Each row was made from one small tree. The marks that hang from a mark follow it in brackets, in alphabetical order. Every link used is in the known rows. Write each row's tree.
(in the rows, 128 means zero)
Known rows:
fule[lozi[lafo[rafas[bazi[felor]] sosop[bagef]]] zisu]: [178 121  70 110 103 148 120 169 142 151 148 115 207 118 172  80 162 170
 100 178 116 132  80 142 157 137 179 140 146 166 104 117 139 107 111 144
 131 149 136 113 187 133 110  84 110 173 156 147]
dananu[felor rareg[bazi[sosop] nenu] vamibu]: [166 126 105 160 114 118 129 153 120 125  81 178 143 118 143 106 156 186
 145 135 138 100 126  92 112 146 214 159 122 129 150  49 147 145 178 154
 165 131 146  79 136 172 110 117 119 121 155 111]
fule[lozi[lafo[rafas[bazi] sosop[bagef]]] zisu]: [181 126  72 120  95 144 116 158 158 148 139 113 199 110 184 116 166 163
 100 167 118 136  78 145 160 134 185 140 129 163 101 154 143  88 105 155
 116 167 146 106 191 135 116  93 111 172 153 141]
bagef[rafas[bazi[felor]]]: [151 121 128 128 150 161 144 143 106 101 117 138 150 123 155  98 128 135
 133 141 133 126 106 115 114 112 152 123 119 131 137 103 122 154 141 101
 134 145 135 144 119 132 128 113 107 157 137 131]
lozi[fule[zisu] lafo[rafas]]: [168 126 101 104 110 122 124 151 127 128 136 129 147 128 121 158 140 128
 117 136 143 142 103 138 125 137 129 147 156 151 110 117 100 104 102 131
 135 108 127 111 190 140 114 116 143 187 141 140]
dananu[rareg]: [133 122 123 128 137 125 128 142 130 126 108 178 133 132 126 115 131 131
 132 130 131 119 135 129 128 137 131 133 134 116 140  99 145 132 141 132
 129 121 125 125 120 140 139 119 130 121 110 118]
lozi[fule[zisu] lafo]: [139 122 109 125 104 117 112 135 118 160 127 123 140 124 123 162 142 119
 104 138 141 150 109 139 132 136 124 145 155 151 114 125  97 105 112 133
 139 117 125 111 167 143 118 131 150 164 141 133]
rareg[bazi[felor sosop[bagef[rafas[lafo[zisu]]]]] nenu]: [170 131 160 167  97 166 132 186 123 125 135 129 207 132 184  76 122 193
 147 166 125 128  82  90  98 108 252 145 105 132 106 101 163 114 155 120
 153 129 124 129 135 136  74  97  93 180 145 135]
fule[lozi zisu]: [142 111  96 122 108 123 115 137 118 148 125 115 144 116 119 143 132 138
 107 130 133 113 117 142 177 147 155 116 152 155 127 136 125  93 115 137
 146 138 129 109 151 135 123 135 123 129 121 109]
fule[zisu]: [140 121 120 123 108 124 125 139 128 132 126 116 137 126 126 134 129 132
 115 119 130 119 123 136 136 136 152 124 155 138 131 132  99 112 118 134
 149 131 123 123 141 132 123 130 128 135 128 114]
rareg[bazi[sosop[bagef]] nenu[felor]]: [138 143 142 175  80 131 125 144 140 146 145 111 171 138 183  94 143 186
 109 146 118 107 109 101 107 109 195 137  99 138 125  95 156 136 161 110
 158 136 137 113 147 134  90 129 116 138 144 117]
bazi[felor sosop[bagef[rafas[lafo[lozi zisu]]]]]: [157 129 123 125 122 162 130 173 135 122 151 120 222 138 155  71 146 152
 153 198 117 137  77 108 103 123 194 147 119 130 108 111 148  97 130 137
 146 101 112 151 113 132  98  72  83 160 145 156]
dananu[felor rareg[bazi[sosop[bagef[rafas]]]] vamibu[nenu]]: [179 105 109 150 126 129 136 144 126 102 106 183 196 129 182  85 160 195
 133 137 118  90 101  90  97 131 194 167  85 106 159  72 150 167 193 148
 159 117 129  93 111 170 110  96 100 160 171 113]
bazi[sosop[bagef[rafas]]]: [149 121 136 129 122 135 130 132 148 105 147 127 178 141 165 110 148 147
 128 144 106 115  86 110 116 116 152 136  70 134 134 145 144 131 143 157
 142 115 119 146 107 134 119 117  93 181 134 128]
dananu[rareg[bazi nenu] vamibu]: [168 130 118 163 115 120 125 158 109 129  85 196 131 105 150 120 145 169
 140 126 146 112 129 112 120 138 195 144 139 111 140  89 156 131 163 121
 137 142 143  74 143 156 116 124 133 114 131 109]
bagef[rafas[bazi lafo[lozi[fule] zisu]] sosop]: [172 135 121 131 121 186 144 157 115 122 102 127 170 111 167 182 141 113
 157 183 145 155  84 101 111 112 191 147 107 129 123 122 132  74 113 126
 103 141 161 131 139 141 110  90  80 153 134 161]
vamibu[dananu]: [121  85 152 139 137 128 130 119 127 129 130 127 142 134 125 129 130 131
 123 119 133 125 134 126 122 126 128 135 131 139 126 130 128 125 165 130
 123 127 125 121 118 126 125 127 132 111 133 129]
fule[lozi[lafo[sosop]] zisu]: [143 111  84 113 104 121 104 147 146 166 131 109 159 110 120 118 170 149
 108 155 137 142  94 144 176 147 168 134 148 157  97 129 131  79 112 164
 142 135 134  93 165 143 113 121 125 145 144 131]
zisu[fule[lozi[lafo[sosop[bagef]]]]]: [140 135  92 136 134 116  98 126 150 164 160  96 181 120 146 138 171 143
 100 171 118 150  85 129 157 129 116 158 108 156  70 140 161 105 124 162
  96 111 133 112 136 138 121 116 124 143 147 162]
zisu[fule[lozi[lafo[rafas[bazi[felor]] sosop]]]]: [172 138  77 108 158 148 125 155 131 133 135 114 167 110 130 122 162 151
 123 181 141 147  93 121 144 126 139 149 133 153  67  88 149 123 116 135
  99 123 158 114 168 135 122  99 112 157 149 178]
lafo[sosop zisu[fule]]: [149 150 138 114 127 122 134 152 165 126 138  93 145 128 112 159 135 127
 141 149 133 120 107 116 116 120 141 162 162 122  95 107 129 111 118 158
 104  94 135 124 127 125 118 110 105 121 132 173]
lozi[lafo[zisu]]: [131 134 143 126 125 128 113 152 134 145 128 124 140 119 128  97 115 123
 140 145 142 153 115 140 122 127 151 143 152 125 102 124 130 112 121 127
 124 119 124 116 151 130 116 113 146 145 150 149]
dananu[rareg[nenu[felor]] vamibu]: [155 130 119 153 122 134 124 157 124 123  89 184 136 110 126  97 150 168
 131 125 139  99 139 117 113 138 163 142 159 110 153  54 141 142 161  98
 175 103 128  75 131 155 135 125 142 102 144 113]
zisu[fule[lozi[lafo[rafas sosop[bagef]]]]]: [171 136  84 115 139 120 107 143 160 132 167 105 189 120 145 135 167 152
 111 170 122 140  81 127 150 130 118 160 112 157  69 133 165 103 113 160
  93 103 136 112 160 134 117 105 117 166 146 168]
dananu[felor rareg vamibu[bazi]]: [152  94  93 142 144 129 126 135 111 122  91 180 145 119 147 114 146 142
 131 130 126 112 138 116 108 152 141 156 140 136 155  69 118 159 172 130
 126 140 145  91 134 158 129 100 131 112 163 124]
rafas[lafo[lozi[fule]]]: [135 133  90 136 116 147 127 130 119 154 126 130 151 127 129 183 153 118
 130 169 138 160 113 117 125 132 124 140 131 139 107 125 130  88 111 118
 112 126 136 127 142 132 122 108 123 119 125 147]
bagef[rafas]: [148 121 136 123 143 137 133 135 127  95 129 135 140 124 134 123 135 128
 138 122 137 122 103 121 122 119 137 127 108 130 133 127 129 131 133 123
 132 123 124 133 117 134 124 129 110 159 128 124]
sosop[bagef[rafas[bazi lafo[lozi[fule] zisu]]]]: [170 141 111 150 105 174 136 151 130 137 125 129 198 125 194 174 136 122
 135 184 130 150  72 116 106 108 165 156 122 139 118 148 143  88 115 108
  92 155 140 143 143 128 117  79  94 150 139 159]
bagef[rafas[bazi lafo[zisu[fule[lozi]]]] sosop]: [183 130 131 145 157 190 121 152 110 112  92 110 171  95 159 171 117 126
 144 158 142 148  94 107 145 108 200 133  92 140  87 135 144  88 121 132
  95 139 173 119 126 144 128 116  84 155 133 152]
rafas[lafo[lozi]]: [132 132  97 138 128 153 117 138 125 141 123 124 156 118 131 129 150 128
 137 166 137 161 121 124 124 133 152 127 127 128  96 134 133  89 116 116
 121 141 138 127 130 130 123 107 122 108 132 136]

Which tree is each row?
[166 136  82 120 168 148 117 144 100 129 130 123 160 109 129 119 134 139
 118 166 145 147 109 129 143 128 125 135 133 154  70  98 143 131 118 106
 104 129 151 118 169 136 130 111 132 161 145 162]  zisu[fule[lozi[lafo[rafas[bazi[felor]]]]]]
[136  83 157 161 121 123 138 159 110 142 114 181 165 145 131  86 142 187
 132 143 145 103 131  94 108 134 205 142 126 133 130  54 167 133 205 135
 159 119 128 109 124 148  94 114 117 120 121 115]  vamibu[dananu[rareg[bazi[felor sosop] nenu]]]
[134 131 137 153 120 136 126 157 127 128 108 171 139 131 126  97 135 163
 121 125 144 100 141 117 116 131 157 129 149 122 144  50 152 137 156  91
 172 109 123 107 132 143 125 130 138 106 120 109]  dananu[rareg[nenu[felor]]]
[137  92 118 150 124 148 132 129 115 136 116 140 153 112 155 111 145 167
 111 129 128 107 140 113  95 124 142 134 137  97 134  95 110 156 166  80
 155 134 145  70 150 135 111 109 140 115 177 135]  dananu[vamibu[bazi nenu[felor]]]
[171 125  93 105 106 144 139 162 121 139 123 130 165 134 134 131 147 146
 118 167 134 140  97 123 112 130 164 144 141 152 112  93 102 123 114 141
 153 122 141 123 189 141 114 101 122 201 150 152]  lozi[fule[zisu] lafo[rafas[bazi[felor sosop]]]]
[185 119 124 156 119 127 133 172 111 110 113 196 190 124 173  67 162 196
 141 152 121  95  90  90 104 128 215 152  98 119 151  74 169 150 184 139
 166 114 121 100 117 162  99 103  99 168 143 115]  dananu[rareg[bazi[felor sosop[bagef[rafas]]] nenu] vamibu]
[178 133 113 128 149 185 133 174 131 125 111 108 186 109 141 140 136 145
 143 178 140 141  78 106 140 111 191 147 140 140  75  95 147 106 126 127
 101 130 154 123 129 134 123  94  83 146 139 173]  bagef[rafas[bazi[felor] lafo[sosop zisu[fule[lozi]]]]]
[162 130  84 120 127 180 150 155 127 131 121 132 182 127 151 154 183 134
 140 198 141 156  75  97 110 117 161 150 123 139 112  91 132 106 123 119
 114 140 148 136 133 136 113  82  81 145 139 168]  bagef[rafas[bazi[felor] lafo[lozi[fule] sosop]]]
[153 118 120 145 113 134 133 151 129 135  91 185 154 122 145  85 156 183
 128 142 133  99 132 102  97 125 188 144 120  77 141  60 145 159 184 114
 168 112 147  68 138 156 119 113 127 122 155 121]  dananu[rareg[bazi[sosop]] vamibu[nenu[felor]]]
[165 107  93 121 108 128 104 150 153 141 153 110 202 114 163 104 177 157
 103 155 123 133  59 137 167 134 172 142 116 164 108 146 140  87 121 163
 139 131 120 108 147 146 106 112 105 183 151 128]  fule[lozi[lafo[sosop[bagef[rafas]]]] zisu]
[137 131 138 165  92 124 132 151 116 149 151 125 175 143 170  84 139 190
 120 156 114 110 109  99 114 123 195 137 104 139 126  98 161 137 158 133
 158 133 124 127 138 134  84 115 111 150 138 124]  rareg[bazi[felor sosop[bagef]] nenu]
[175 154 127 119 141 145 126 160 149 115 118 112 159 119 140 137 124 134
 145 164 143 147  98 118  97 114 172 157 123 125  67 122 129 117 112 146
 106 120 158 123 168 134 123 100 119 178 150 179]  lozi[lafo[rafas[bazi[sosop]] zisu[fule]]]
[136 132 135 155 113 127 134 153  97 138 132 135 135 126 141  98 124 173
 129 138 144 119 127 108 120 127 183 130 142 137 122  78 144 138 149 100
 148 142 129 117 145 132  90 127 127 126 131 119]  rareg[bazi[felor] nenu]
[169 141 104 109 102 145 160 165 145 134 156 118 202 139 172 140 163 135
 135 204 124 116  61 109 106 114 151 171 149 141 142  94 145 111 125 136
 107 124 125 149 135 125 100  64  70 148 142 182]  lafo[lozi[fule] sosop[bagef[rafas[bazi[felor]]]] zisu]
[169 145 131 125 107 147 127 162 159 129 134 125 188 130 185  93 127 148
 137 169 114 140  90 131 102 115 186 153 109 127 102 147 148 116 119 149
 116 144 142 130 175 126 113  82 117 186 157 163]  lozi[lafo[rafas[bazi[sosop[bagef]]] zisu]]
[162 128 112 168 110 159 125 165 113 128 147 130 215 128 182  80 168 191
 137 191 132 138  78  86 103 119 229 137  86 143  98 103 165 101 152 117
 155 139 129 131 127 141  74  94  88 161 142 126]  rareg[bazi[felor sosop[bagef[rafas[lafo[lozi]]]]] nenu]
[149 155 110 108 130 117 134 152 164 132 149  88 157 124 106 164 158 122
 146 182 143 122  99 115 117 129 140 165 170 124  88 102 134  88 111 156
 101  97 136 128 126 125 110  93  95 100 130 180]  lafo[lozi sosop zisu[fule]]
[161 130 123 136 117 155 142 137 162 110 133 123 182 126 198 124 159 145
 124 150 112 122  77 114 116 105 162 143  89 133 135 149 143 134 136 144
 107 159 140 139 120 128 124 101  84 158 143 142]  lafo[sosop[bagef[rafas[bazi]]]]
[159 133 109  99 131 132 125 156 165 115 143 130 152 122 128 101 166 144
 140 153 138 148 101 127 118 129 145 147 125 131  95 114 137 115 113 150
 120 113 135 113 165 133 112 103 123 166 149 157]  lozi[lafo[rafas sosop]]
[114  31 148 147 144 136 146 139 109 148 120 187 188 156 128  90 144 185
 115 145 129  99 144  99  93 138 163 139 116 105 131  68 149 145 214 132
 163 118 124 106 118 136 103  87 120 124 136 133]  vamibu[bazi[felor sosop] dananu[rareg] nenu]
[153 132  76 144  92 164 129 140 115 164 101 121 162 117 153 201 150 123
 114 170 139 158 105 126 127 131 167 135 150 146 109 140 102  77 104 113
 120 169 154 123 163 136 126 104 118 123 131 135]  rafas[bazi lafo[lozi[fule[zisu]]]]
[146 129 120 167 118 121 129 151 112 129 101 169 136 129 145 111 127 171
 131 123 151 106 138 104 118 139 187 146 139 144 145  45 151 141 168 116
 146 145 138 106 140 156 106 125 130 111 132 103]  dananu[felor rareg[bazi nenu]]
[168 138 119 150 118 180 128 159 136 123 123 123 204 115 200 121 131 133
 143 179 128 149  80 123 108 110 195 142 117 129 108 157 144  91 118 106
 101 168 141 142 129 125 118  79  94 139 145 148]  sosop[bagef[rafas[bazi lafo[lozi zisu]]]]
[169 132 119 123 131 191 152 166  98 123 110 129 180 117 155 147 139 121
 156 196 141 153  90  99 107 115 186 146 123 135 126  88 128  93 120 114
 116 124 150 140 134 140 105  81  79 153 138 166]  bagef[rafas[bazi[felor] lafo[lozi[fule] zisu]] sosop]
[170 147  97  90 106 144 165 169 130 129 136 130 164 142 126 149 140 134
 151 201 137 114  97 107 101 130 159 157 156 132 130  79 140 107 111 135
 125 113 138 144 171 124 106  69  86 151 132 181]  lafo[lozi[fule] rafas[bazi[felor sosop]] zisu]
[135  89 118 146 115 147 135 130 127 140 115 137 162 121 150 108 159 177
 116 143 120 102 132 102  90 125 162 138 111  96 130  95 118 151 172 111
 171 125 148  73 147 140 107 105 126 132 177 139]  dananu[vamibu[bazi[sosop] nenu[felor]]]
[141 147 141 132 147 122 106 144 130 138 133 105 142 119 117 133 116 116
 133 146 147 154 114 132 114 122 127 157 156 128  74 118 119 115 118 129
 106  98 131 118 140 134 123 120 146 144 148 166]  lozi[lafo[zisu[fule]]]
